Known rows, with every way that one mark hangs from another
K766[K517[K707]]: -0.14; 0.43; 0.72; -0.75; -2.26; 1.14; -2.82; 0.22; 3.12; 1.61; -1.13; 3.74; -1.62; -2.91; 1.71; 0.37; 2.01; -1.19; -0.17; 0.33; -3.92; -0.67
K110[K766]: -1.68; -0.30; 1.97; -1.46; -0.47; 2.82; 0.75; 1.43; 2.39; 1.05; 0.37; 1.40; 1.11; 0.08; 0.61; -3.37; -0.22; -0.37; 3.14; -0.64; -3.05; -1.22
K766[K479[K707[K474]]]: -3.86; 0.74; 2.62; -1.85; 5.10; -1.84; 0.44; -0.44; 2.90; 1.88; -1.61; 3.69; -3.63; 0.17; -1.84; -4.33; -0.44; -1.73; -0.55; 0.46; -4.29; -1.62
K707[K474 K479 K517]: 0.38; 1.22; -0.78; 0.73; -1.33; -0.84; 2.45; -1.38; 6.28; 1.60; -0.40; 5.24; -4.67; -1.77; 0.48; -2.81; -1.34; 2.78; 0.63; 3.25; -1.79; -0.23
K110[K766[K479 K517[K707[K474]]]]: -5.16; -0.53; 1.77; -0.39; -1.73; 1.52; -3.96; 1.38; 4.92; -0.46; -3.77; 4.92; -2.98; -1.27; 2.45; -5.26; 4.01; -3.01; 0.11; 0.57; -4.20; 0.07
K517[K707[K474]]: 0.11; 0.27; 1.16; -1.14; 1.85; -1.32; -0.43; -2.24; 3.70; 1.05; -0.78; 4.45; -3.55; -0.36; 0.52; -1.41; 1.48; 0.37; 3.12; 1.21; -2.95; -1.60
K707[K479 K517]: 1.65; 1.50; -0.04; 0.02; -3.26; 1.45; 3.18; -0.86; 5.09; 1.65; 0.74; 4.38; -2.47; -2.64; 1.21; -1.54; -2.17; 2.47; -0.71; 1.55; -1.80; -0.49
K479[K707[K517]]: -0.28; 0.74; 1.18; -2.11; 1.37; 0.32; 1.92; -1.94; 6.24; 1.79; 2.40; 2.15; -2.70; -2.38; -0.81; -1.56; -4.71; 0.20; -0.21; 2.03; -2.66; -2.02
K479[K707 K766]: -1.26; 0.99; 2.92; -2.55; 3.80; 0.83; 0.65; -1.29; 2.59; 1.05; 1.03; 3.57; -4.84; -1.43; -1.71; -0.47; -3.01; -1.73; 2.16; 0.88; -2.46; -2.69
K474[K707[K125]]: 0.87; 4.21; 0.34; -0.13; -0.19; 5.17; 0.76; 0.97; 2.67; 2.46; 1.21; 1.82; 0.49; -0.09; -3.52; -1.12; -2.15; -1.10; -0.82; -1.96; -3.57; -1.18
K474[K707[K125 K479 K517]]: 2.79; 5.36; -1.53; 1.21; -4.58; 5.41; 1.80; -0.07; 6.12; 1.89; 2.00; 4.52; -2.31; -1.97; -2.17; -2.10; -4.17; 0.92; -3.33; -0.02; -3.20; -1.28
K766[K479]: -2.37; -0.74; 2.63; -1.14; 1.22; 2.54; 1.57; 0.24; 0.79; 1.46; -1.70; 2.35; 0.91; -0.08; 0.28; -2.11; 1.27; -0.83; -0.88; -1.05; -3.91; 0.56
K474[K707[K479 K517]]: 1.78; 3.64; -1.74; 0.03; -3.84; 2.08; 2.65; 1.22; 6.03; 1.27; 3.36; 4.21; -2.90; -3.37; -1.24; -1.25; -2.14; 3.03; -1.72; 1.36; -2.88; -0.40
K479[K707[K517] K766[K110]]: -0.90; 0.15; 1.14; -1.54; 2.70; 1.28; 0.70; -2.03; 6.35; -1.49; -0.28; 3.13; -6.62; -1.56; 0.40; -1.54; -5.64; -2.03; -0.10; 3.55; 0.58; -1.85
K479[K707[K125] K766[K110 K517]]: -2.74; 1.86; 0.84; 0.27; 1.30; 4.32; -3.94; 0.17; 4.60; 0.18; -4.65; 3.64; -5.07; -1.40; -0.76; -1.91; -4.26; -5.94; -2.58; 1.10; -1.16; -2.13
K479[K707[K474] K766[K110]]: -2.65; 0.19; 1.43; -1.52; 5.99; -1.56; -0.91; -0.96; 4.03; -0.41; -2.73; 3.86; -7.58; 0.33; -0.71; -2.81; -3.07; -2.36; 1.95; 3.22; -0.44; -2.10
K110[K766[K479[K707[K474]] K517]]: -7.51; 0.02; 2.15; -1.39; 1.61; 0.17; -3.36; 3.03; 4.80; 0.82; -3.00; 3.33; -2.54; -1.63; -0.21; -6.47; 0.65; -3.74; -1.25; 0.70; -4.66; -1.56
K766[K110 K517]: -2.87; -0.33; -0.81; 0.00; -0.54; 0.96; -2.34; 2.22; 3.16; 0.57; -4.06; 1.68; -0.69; -2.50; 1.45; -0.74; 0.56; -1.16; -2.05; 0.88; -1.59; 0.75
K766[K479 K517[K707]]: -2.31; -0.34; 1.91; -0.73; -1.93; 2.04; -2.75; 0.26; 2.85; 0.35; -3.10; 4.43; -1.42; -2.36; 1.82; -0.78; 3.25; -2.33; -2.80; -0.89; -4.90; 0.18

Rows
-2.55; -0.58; 0.17; 0.18; 0.68; -0.09; -4.51; -0.46; 4.63; -1.45; -4.86; 5.57; -7.76; -1.79; 2.32; -0.96; 1.64; -3.10; 1.00; 3.48; -0.10; 0.08  K479[K766[K110 K517[K707[K474]]]]
-3.48; 2.12; 2.56; -0.33; 0.31; 4.33; -2.99; 0.38; 3.49; 2.92; -3.40; 3.51; -0.95; -1.22; -1.84; -3.33; -1.75; -4.88; -5.16; -1.50; -5.41; -1.66  K766[K479[K707[K125]] K517]
0.83; 1.18; 1.15; -0.38; -2.79; 3.14; 3.18; -1.65; 5.33; -0.04; 1.01; 5.73; -5.74; -2.23; 1.25; -0.60; -2.46; 1.27; 0.70; 2.58; -1.01; -0.33  K707[K479[K766] K517]
-0.12; 0.66; -2.29; 1.12; -2.17; -2.49; -4.71; 1.25; 4.59; -0.11; -5.37; 6.69; -6.74; -2.87; 2.37; -2.88; 2.66; -0.37; -1.11; 2.34; -1.55; -0.81  K766[K110 K517[K707[K474 K479]]]
-0.04; 0.79; 0.37; -0.02; -6.68; 1.73; -3.60; 2.58; 4.24; 0.32; -1.27; 5.91; -3.07; -3.14; 3.34; -3.20; 1.87; -0.56; 0.45; 0.14; -3.49; -1.90  K110[K766[K517[K707[K479]]]]
-1.44; 3.78; -0.38; 0.44; -3.22; 3.06; -1.63; 4.00; 2.99; 0.47; 0.50; 5.46; -4.98; -4.88; -1.44; 0.39; 0.19; -0.46; -1.81; 0.98; -3.38; -0.05  K474[K707[K479[K766[K517]]]]
-3.74; 2.93; 1.91; 0.25; 2.21; 2.73; -3.53; -1.23; 4.95; 1.95; -3.48; 5.27; -6.42; -1.82; -3.24; -2.17; -2.95; -5.00; 0.06; 1.85; -2.94; -2.51  K479[K707[K125 K474] K766[K517]]
-0.67; 1.62; 0.84; 0.53; -0.88; 1.03; 2.34; -2.63; 6.30; -0.05; -0.44; 6.70; -7.69; -2.39; 0.46; -1.83; -1.68; 0.95; 1.86; 4.20; -0.54; -0.09  K707[K474 K479[K766] K517]
2.17; 1.11; 0.33; 0.06; -1.06; -2.47; -0.24; -1.24; 3.81; 1.52; -1.36; 7.18; -5.89; -1.43; 1.42; -2.70; 1.76; 1.56; 2.23; 1.15; -3.13; -2.33  K517[K707[K474 K479]]
-2.95; 1.16; 2.46; -1.97; 5.42; -0.85; 0.20; -2.03; 3.44; 1.49; -0.11; 4.48; -6.70; -0.92; -2.17; -1.88; -2.44; -1.73; 3.22; 2.24; -2.21; -2.65  K479[K707[K474] K766]
-1.34; 1.39; 0.40; -1.51; 3.07; -1.60; 1.11; -2.65; 7.11; 1.54; 0.91; 3.06; -4.70; -1.93; -1.64; -2.94; -4.29; 0.29; 1.39; 3.37; -2.20; -1.78  K479[K707[K474 K517]]
2.57; 5.18; -1.06; 1.47; -3.00; 4.49; 0.54; 1.52; 2.64; 2.65; 0.88; 4.87; -1.58; -1.22; -3.09; -2.64; -2.21; 0.51; -1.71; -2.12; -4.13; -1.85  K474[K707[K125 K479]]
-1.09; 1.34; 1.82; 0.89; -3.00; 5.51; -3.82; -1.00; 3.11; 1.68; -4.57; 5.19; -1.20; -0.81; 0.99; -1.89; 1.95; -4.58; -4.03; -1.84; -4.93; -0.47  K766[K479 K517[K707[K125]]]
-1.29; 1.47; 1.20; 0.05; -3.23; 2.64; -1.39; 1.77; 2.49; 1.18; -1.85; 5.82; -4.41; -4.07; 0.72; 0.04; 0.86; -1.08; -0.62; 1.22; -2.75; 0.02  K707[K479[K766[K517]]]
0.84; 3.59; 0.69; -0.92; -1.16; 2.43; 1.04; 1.87; 1.86; 0.41; 2.25; 5.34; -4.99; -2.45; -1.96; -0.52; -0.93; 0.32; 0.51; -0.16; -2.64; -1.33  K474[K707[K479[K766]]]
-0.55; 5.57; -0.42; 1.74; -4.46; 6.60; -2.61; 2.67; 3.81; 1.54; -1.13; 6.04; -4.74; -3.31; -2.65; -0.60; -1.44; -2.48; -2.93; -0.67; -3.57; -0.69  K474[K707[K125 K479[K766[K517]]]]
-2.51; 1.60; 2.92; -1.08; -0.68; 6.13; 0.87; -1.60; 6.83; 0.55; -0.24; 2.69; -1.21; 0.40; -0.10; -6.02; -4.87; -3.59; -2.49; -0.42; -3.90; -2.31  K110[K766[K479[K707[K125 K517]]]]
-2.36; 0.45; 1.22; -0.06; 0.02; 0.48; -3.42; -1.08; 4.45; 0.36; -2.40; 6.24; -6.65; -2.92; 0.31; -0.07; 2.24; -2.35; 2.25; 2.74; -2.25; -0.26  K479[K766[K517[K707[K474]]]]
1.27; 3.51; -0.23; 0.14; -2.99; 3.67; 2.88; 0.55; 5.13; -0.29; 3.51; 5.39; -5.94; -3.31; -1.03; 0.05; -2.54; 1.22; -0.83; 2.10; -1.67; -0.57  K474[K707[K479[K766] K517]]
1.64; 3.05; -0.43; 2.07; -2.20; 2.93; 1.79; -2.53; 6.93; 2.28; -1.59; 5.76; -4.25; -0.33; -0.90; -3.53; -3.27; 0.90; -0.44; 2.23; -2.06; -0.81  K707[K125 K474 K479 K517]
-0.52; 3.35; 0.70; -0.34; 2.43; 1.79; 0.82; -3.91; 7.36; 2.24; -0.13; 3.44; -4.33; -0.41; -2.62; -3.74; -5.88; -1.61; 0.11; 2.23; -2.71; -2.55  K479[K707[K125 K474 K517]]
1.74; 1.90; 0.91; 0.41; 1.10; 1.84; -1.92; -3.39; 3.91; 1.86; -2.65; 5.17; -3.45; 1.19; -1.07; -2.49; -0.18; -1.93; 2.12; -0.24; -2.40; -2.08  K517[K707[K125 K474]]
-3.52; -0.55; 0.27; 0.01; -0.48; 2.70; -2.56; 1.55; 3.09; -0.53; -4.13; 3.22; -3.60; -2.25; 1.69; -0.16; 0.12; -2.83; -0.68; 1.99; 0.06; 1.02  K479[K766[K110 K517]]
1.13; 4.39; -0.63; 0.46; -1.81; 5.83; 1.88; -0.75; 6.20; 1.76; 2.27; 1.78; -0.39; -1.15; -2.63; -0.87; -4.47; -0.37; -1.82; 0.43; -3.33; -0.77  K474[K707[K125 K517]]
-1.47; 2.89; 1.56; -0.37; 2.61; 3.47; 0.41; -4.58; 7.55; 0.90; -0.28; 5.03; -7.10; -0.49; -2.53; -2.47; -6.12; -2.95; 1.12; 3.07; -1.14; -2.55  K479[K707[K125 K474 K517] K766]
-1.78; 0.03; 0.81; -1.05; -3.68; 2.49; -3.47; 2.05; 4.12; 0.20; -0.61; 3.41; -1.16; -2.35; 2.93; -2.43; 1.66; -1.80; 1.48; 0.31; -3.64; -1.10  K110[K766[K517[K707]]]
-4.06; -0.78; 3.29; -2.61; 2.15; 1.76; 0.32; 1.66; 2.90; 0.63; 0.03; 2.05; -0.93; 0.32; 0.12; -5.62; -1.40; -2.58; -0.34; -1.51; -4.47; -2.63  K110[K766[K479[K707]]]
-4.53; -1.29; 0.81; 0.29; -0.41; 2.18; -2.51; 2.69; 2.14; 0.13; -5.70; 2.31; -0.14; -1.77; 2.37; -2.73; 1.84; -3.00; -4.43; 0.13; -2.15; 1.79  K766[K110 K479 K517]
1.39; 1.34; -0.21; 0.39; -4.84; 0.47; -2.88; 1.03; 3.32; 1.74; -1.56; 6.53; -3.54; -4.10; 2.04; -0.54; 1.97; 0.56; -1.30; 0.08; -4.06; -1.25  K766[K517[K707[K479]]]
-0.93; 1.39; 0.99; 0.01; -4.56; 5.75; -4.39; 0.79; 4.65; 0.85; -2.24; 3.75; -0.64; -0.90; 1.60; -3.07; 0.13; -3.86; -0.18; -1.07; -4.12; -1.92  K110[K766[K517[K707[K125]]]]
2.77; 2.79; 0.25; 1.32; -4.29; 4.73; 1.81; -1.56; 5.76; 2.06; -0.62; 5.03; -2.43; -1.11; -0.02; -2.52; -3.70; 0.68; -1.55; 0.98; -2.27; -0.81  K707[K125 K479 K517]
-1.01; 1.84; 2.37; -0.74; 0.91; 4.70; 1.34; -3.32; 6.04; 1.87; -0.91; 3.60; -1.84; -0.12; -1.25; -3.38; -4.95; -2.93; -4.19; -0.34; -3.82; -1.63  K766[K479[K707[K125 K517]]]
1.70; 4.33; -0.62; 1.48; -1.65; 5.59; -0.32; 1.32; 3.03; 0.00; -2.14; 5.35; -5.40; -0.60; -2.03; -2.18; -3.25; -1.73; -1.63; -0.42; -1.00; -1.17  K474[K707[K125 K479[K766[K110]]]]
-0.24; 0.38; -0.48; 0.78; -0.30; 0.32; 1.16; -1.31; 6.52; -1.46; -3.24; 6.09; -8.49; -0.87; 2.16; -2.74; -2.28; 0.66; 0.39; 5.06; 1.62; 0.67  K707[K474 K479[K766[K110]] K517]
-3.49; 0.97; 1.29; 0.58; 0.95; 4.02; -3.92; 1.40; 3.62; 0.99; -6.19; 2.99; -1.49; -0.60; 0.10; -3.92; -2.24; -5.46; -6.26; -0.47; -3.24; -1.01  K766[K110 K479[K707[K125]] K517]
1.25; 3.16; 0.46; 1.39; -0.89; 1.82; 0.22; -0.98; 3.30; 3.21; -2.84; 5.91; -3.24; 0.22; -1.60; -4.13; -0.94; 0.05; 0.40; 0.20; -2.82; -1.83  K707[K125 K474 K479]
-0.38; -0.54; -0.72; -0.52; -1.70; 0.24; -3.86; 1.19; 3.46; -0.01; -3.76; 3.30; -2.30; -2.24; 3.13; -0.77; 1.18; -1.91; -1.08; 1.05; -1.78; -0.39  K766[K110 K517[K707]]
